Each row was made from one small tree. Brackets hold a mark, then the marks that hang from it, in alphabetical order. Every link used is in the known rows. Write each row's tree.
Known rows:
{G {T B {C Q} X}}: [0.561, 1.211, -0.901, -1.214, 0.470, -0.649, -2.343, 0.130, 0.770, -0.981, -3.242, -1.728, -0.015, 0.927, -0.188, 0.257, -0.884, -0.429, -3.688]
{G {T {B {Q C}} X}}: [-0.755, 0.378, 0.193, -0.336, 2.258, -0.134, -2.745, -2.130, 1.975, 0.901, -1.998, -0.493, -1.758, 1.286, -1.397, 2.047, -0.083, 1.036, -1.763]
{B {Q {C T}}}: [-0.085, -1.817, 2.140, 0.439, 0.414, 0.007, -1.128, 0.532, 1.587, 1.895, -0.226, -1.041, -0.425, -0.037, 0.241, -0.437, -0.283, 0.888, 1.435]
{X {T B}}: [0.063, 1.089, -0.942, -0.125, 1.309, 1.587, -1.885, 0.177, -0.155, -1.189, -0.368, 0.337, 1.416, -0.559, 0.994, 0.436, 0.572, -0.752, 1.201]
{C {Q B} {T X}}: [0.899, -2.262, -1.202, -0.206, -1.881, -1.545, -1.993, 1.198, 1.061, 0.530, -1.566, -3.336, 1.543, -0.370, 3.494, -1.250, -2.099, -0.144, -1.377]
{Q {C {T G Y}}}: [-0.266, -1.527, 0.887, 1.451, 1.207, 0.044, -1.541, 1.846, 1.527, -1.124, -2.527, -1.731, 2.319, -0.836, 2.088, -1.929, 0.957, 1.509, -0.215]
{C {Q B} T}: [1.031, -1.906, -0.742, -0.633, -2.196, -0.655, -0.989, 1.740, 0.666, 0.858, -0.360, -2.175, 2.230, -0.091, 3.272, -1.583, -2.349, 0.413, -0.026]
{X {T {B Q} G Y}}: [0.072, 0.597, -2.079, -0.390, 4.394, 1.922, -3.219, -1.622, 0.921, -1.355, -0.459, -0.190, 1.576, -0.637, 1.022, 0.840, 1.531, -0.755, 0.985]
{X {T B C G}}: [0.397, 1.392, -1.618, 0.002, 1.868, 1.417, -2.188, 0.057, 0.072, -2.477, -2.297, -0.422, 1.299, -0.976, 1.456, 1.713, 0.789, -1.197, -0.585]
{T B C G}: [0.381, -0.398, -1.667, -0.071, 3.097, 0.161, -1.648, -1.368, 0.676, -3.048, -2.511, -0.269, 1.401, -0.218, 0.425, 2.973, 1.216, 1.253, -1.942]
{X {T B C}}: [0.256, 1.556, -1.298, -0.745, 0.735, 1.286, -1.453, 0.912, -0.543, -2.340, -1.521, -0.582, 2.104, -0.732, 0.952, 0.040, 0.161, -1.892, 0.417]
{X T}: [0.034, 1.713, -0.228, 0.069, -0.615, 1.383, -0.949, 1.200, -0.471, -0.098, -0.326, -0.195, 0.226, -0.779, 1.079, -0.641, -0.186, -2.166, 0.938]
{B {Q C}}: [-0.147, -1.033, 1.414, 1.090, 0.837, -0.165, -0.581, -0.375, 1.738, 1.991, 0.143, -0.620, -0.926, 0.363, -1.241, 0.205, -0.047, 1.005, 0.972]
{C {T G}}: [0.155, -1.385, 0.855, -0.332, 0.554, 0.489, -1.633, 0.575, 0.413, -0.208, -1.356, -0.534, 0.071, -0.746, 2.753, 0.512, 0.204, 0.555, -0.328]
{X {T C}}: [0.267, 2.247, -0.610, -0.578, -1.169, 1.017, -0.444, 1.961, -0.873, -1.184, -1.508, -1.051, 0.831, -0.930, 1.054, -1.062, -0.579, -3.200, 0.221]
{C Q {T X}}: [1.473, -1.986, 0.934, 0.035, -1.484, -1.088, -2.370, 2.840, 0.655, 0.425, -1.698, -3.043, 1.001, -0.842, 3.187, -2.712, -0.859, -0.283, -1.589]
{T Y}: [-0.287, 0.073, -1.367, -0.774, 1.639, 0.064, -0.274, 0.001, -0.056, -1.579, -0.153, -0.848, 2.395, -0.268, 0.185, -2.417, 0.664, -0.667, 0.215]
{Q B {C {T X}}}: [-1.148, -1.979, -0.889, 1.398, -1.016, -1.368, -0.963, 0.192, 1.878, -0.005, -2.500, -2.594, 1.735, -0.259, 2.217, 0.409, -1.428, 1.113, -0.271]
{G {T C X Y}}: [-0.657, 2.260, -1.522, -2.141, 0.685, -0.434, -1.153, -0.073, 0.153, -1.576, -3.313, -2.232, 0.137, 0.520, -0.336, -1.518, -0.777, -2.577, -3.132]

Write each row's tree:
[-0.659, 1.078, -0.670, -0.982, 1.788, 0.053, -2.415, -1.841, 0.861, -0.395, -2.081, -0.034, -1.135, 1.105, -0.635, 1.895, -0.075, 0.398, -2.354]
{G {T B X}}
[0.052, -0.647, -2.285, -2.369, 4.157, 0.118, -1.266, -1.525, 0.450, -2.861, -0.811, -1.383, 3.545, 0.041, -0.785, -0.719, 0.758, -0.436, 0.294]
{T {B Q} C Y}
[-0.498, 1.580, -1.102, -1.666, 1.247, -0.282, -1.942, -1.130, 0.475, -1.509, -3.212, -0.952, -0.481, 0.843, -0.688, 1.463, -0.449, -0.687, -3.081]
{G {T B C X}}
[-0.417, -2.136, 1.251, 1.531, 0.954, -0.624, -2.228, 1.306, 1.634, -1.128, -2.783, -1.765, 1.944, -0.593, 1.588, -0.574, 0.850, 1.983, -0.393]
{Q {C {T B X}}}
[0.752, 2.076, 0.150, -1.461, -1.711, -0.086, -0.391, 1.612, 0.095, 0.386, -2.006, -1.088, -0.641, 1.039, -0.297, -1.217, -1.863, -1.244, -2.530]
{G {T {C Q}}}
[0.110, -0.735, -2.244, 0.496, 3.494, -0.828, -2.724, -1.927, 1.152, -3.384, -4.063, -1.805, 0.641, -0.692, 0.739, 3.346, 1.511, 0.464, -3.613]
{T B C G X}
[-0.210, 0.496, -1.159, 0.002, 3.082, 1.547, -2.513, -0.129, 0.961, -1.126, -0.413, -0.758, 2.735, -0.533, 0.363, -1.261, 1.068, -0.659, 1.977]
{X {T {B {Q C}} Y}}
[-0.472, -1.706, 0.571, 1.803, 1.428, -0.585, -2.320, 1.464, 1.804, -1.336, -3.538, -2.655, 1.864, -1.190, 2.329, -1.596, 1.098, 1.010, -1.298]
{Q {C {T G X Y}}}
[-0.309, -1.994, 1.574, 1.267, 0.772, -0.035, -1.507, 1.668, 1.256, -0.922, -1.889, -0.803, 2.420, -0.355, 1.443, -0.880, 0.619, 2.448, 0.641]
{Q {C {T B}}}
[-0.480, -1.935, 0.664, 0.737, 1.790, 0.112, -1.633, 1.670, 1.215, -1.893, -1.999, -1.409, 3.939, -0.586, 1.595, -2.372, 0.988, 2.031, 0.728]
{Q {C {T B Y}}}
[1.039, -0.005, -2.047, -0.440, -1.898, -1.190, 0.430, 1.181, 0.222, -0.743, -1.251, -2.339, 1.849, 0.149, 0.879, -0.972, -2.054, -0.910, -1.491]
{T {C {Q B}}}
[-0.554, 2.542, -1.016, -2.548, 0.425, 0.351, -0.185, 0.332, -0.228, -1.329, -2.187, -0.986, 0.780, 0.762, -0.529, -1.851, -0.962, -2.059, -1.825]
{G {T C Y}}
[1.657, -2.324, 0.723, -0.542, 0.146, -0.021, -2.377, 2.235, 0.585, -0.467, -0.591, -1.337, 2.879, -0.310, 2.812, -2.008, -0.283, 1.584, -0.035]
{C Q {T B}}
[0.162, 1.482, -2.717, -0.642, 3.189, 1.538, -2.425, 0.077, 0.040, -3.730, -2.460, -1.094, 3.142, -1.172, 1.672, -0.154, 1.299, -1.730, -0.407]
{X {T B C G Y}}
[0.158, -0.795, -2.757, -1.423, 5.577, 0.339, -2.324, -2.587, 1.280, -3.056, -1.752, -1.231, 2.634, -0.139, -0.098, 1.320, 1.546, 0.354, -0.911]
{T {B Q} C G Y}
[0.161, 1.221, -2.065, -1.881, 2.771, 1.370, -1.920, 0.005, -0.104, -2.361, -0.942, -1.292, 2.940, -0.741, 0.459, -1.296, 0.477, -2.528, 1.207]
{X {T {B Q} C Y}}
[-0.399, 1.493, -1.465, -3.144, 2.947, 0.658, -1.489, -1.606, 0.593, -1.219, -1.410, -0.461, 1.084, 1.244, -1.348, -0.140, -0.461, -0.838, -0.942]
{G {T {B Q} C Y}}
[-0.139, -2.084, 0.059, -0.799, 1.584, -0.315, -2.758, -0.112, 0.489, -1.473, -1.864, -1.325, 1.480, -0.654, 2.316, 0.280, 0.556, 0.676, -0.465]
{C {T B X}}
[0.002, 0.403, -0.033, 0.629, 1.751, 1.438, -2.289, -0.096, 0.885, 0.038, -0.332, -0.028, 0.817, -0.343, 0.209, 0.637, 0.623, -0.078, 1.803]
{X {T {B {Q C}}}}
[-0.027, -1.945, -0.923, -1.137, 3.765, 0.737, -2.782, -0.491, 0.690, -2.612, -1.600, -0.684, 3.304, -0.729, 2.813, -0.225, 1.464, 1.345, 0.084]
{C {T B G Y}}
[-1.343, -1.914, -1.847, 0.844, -0.016, -1.263, -1.142, 0.124, 1.857, -1.038, -2.579, -3.219, 3.248, -0.479, 2.344, -1.083, -1.035, 0.707, -0.127]
{Q B {C {T X Y}}}
[1.582, -1.848, -0.166, -0.262, 0.674, 0.005, -2.449, 2.418, 0.815, -0.688, -1.501, -2.389, 2.691, -0.876, 3.658, -3.331, 0.112, 0.428, -1.093]
{C Q {T G Y}}
[0.114, 0.238, -0.384, 1.357, 2.897, 1.685, -3.062, -0.947, 1.554, -0.099, -1.083, 0.060, 0.026, -0.503, 0.649, 2.297, 1.194, 0.551, 0.793]
{X {T {B {Q C}} G}}
[-0.197, -1.516, -0.724, -0.527, 2.192, -0.276, -2.795, 0.077, 0.767, -1.699, -2.744, -2.435, 1.356, -1.294, 3.138, -0.982, 0.963, -0.505, -1.547]
{C {T G X Y}}
[-0.665, 1.614, -2.182, -2.305, 2.549, -0.224, -2.144, -1.141, 0.463, -2.705, -3.377, -1.674, 1.380, 0.633, -0.493, -0.400, -0.026, -1.224, -2.942]
{G {T B C X Y}}
[0.541, -0.192, -3.961, -0.699, 0.052, -2.082, -0.971, 0.631, 0.696, -2.564, -2.930, -4.716, 3.522, -0.520, 1.341, -2.774, -1.185, -2.227, -2.957]
{T {C {Q B}} X Y}
[1.196, -0.258, -2.700, 0.410, 1.720, -1.435, -2.338, 0.862, 1.114, -2.876, -4.048, -4.350, 2.007, -1.129, 1.634, -1.937, 0.676, -1.502, -4.437]
{T {C Q} G X Y}
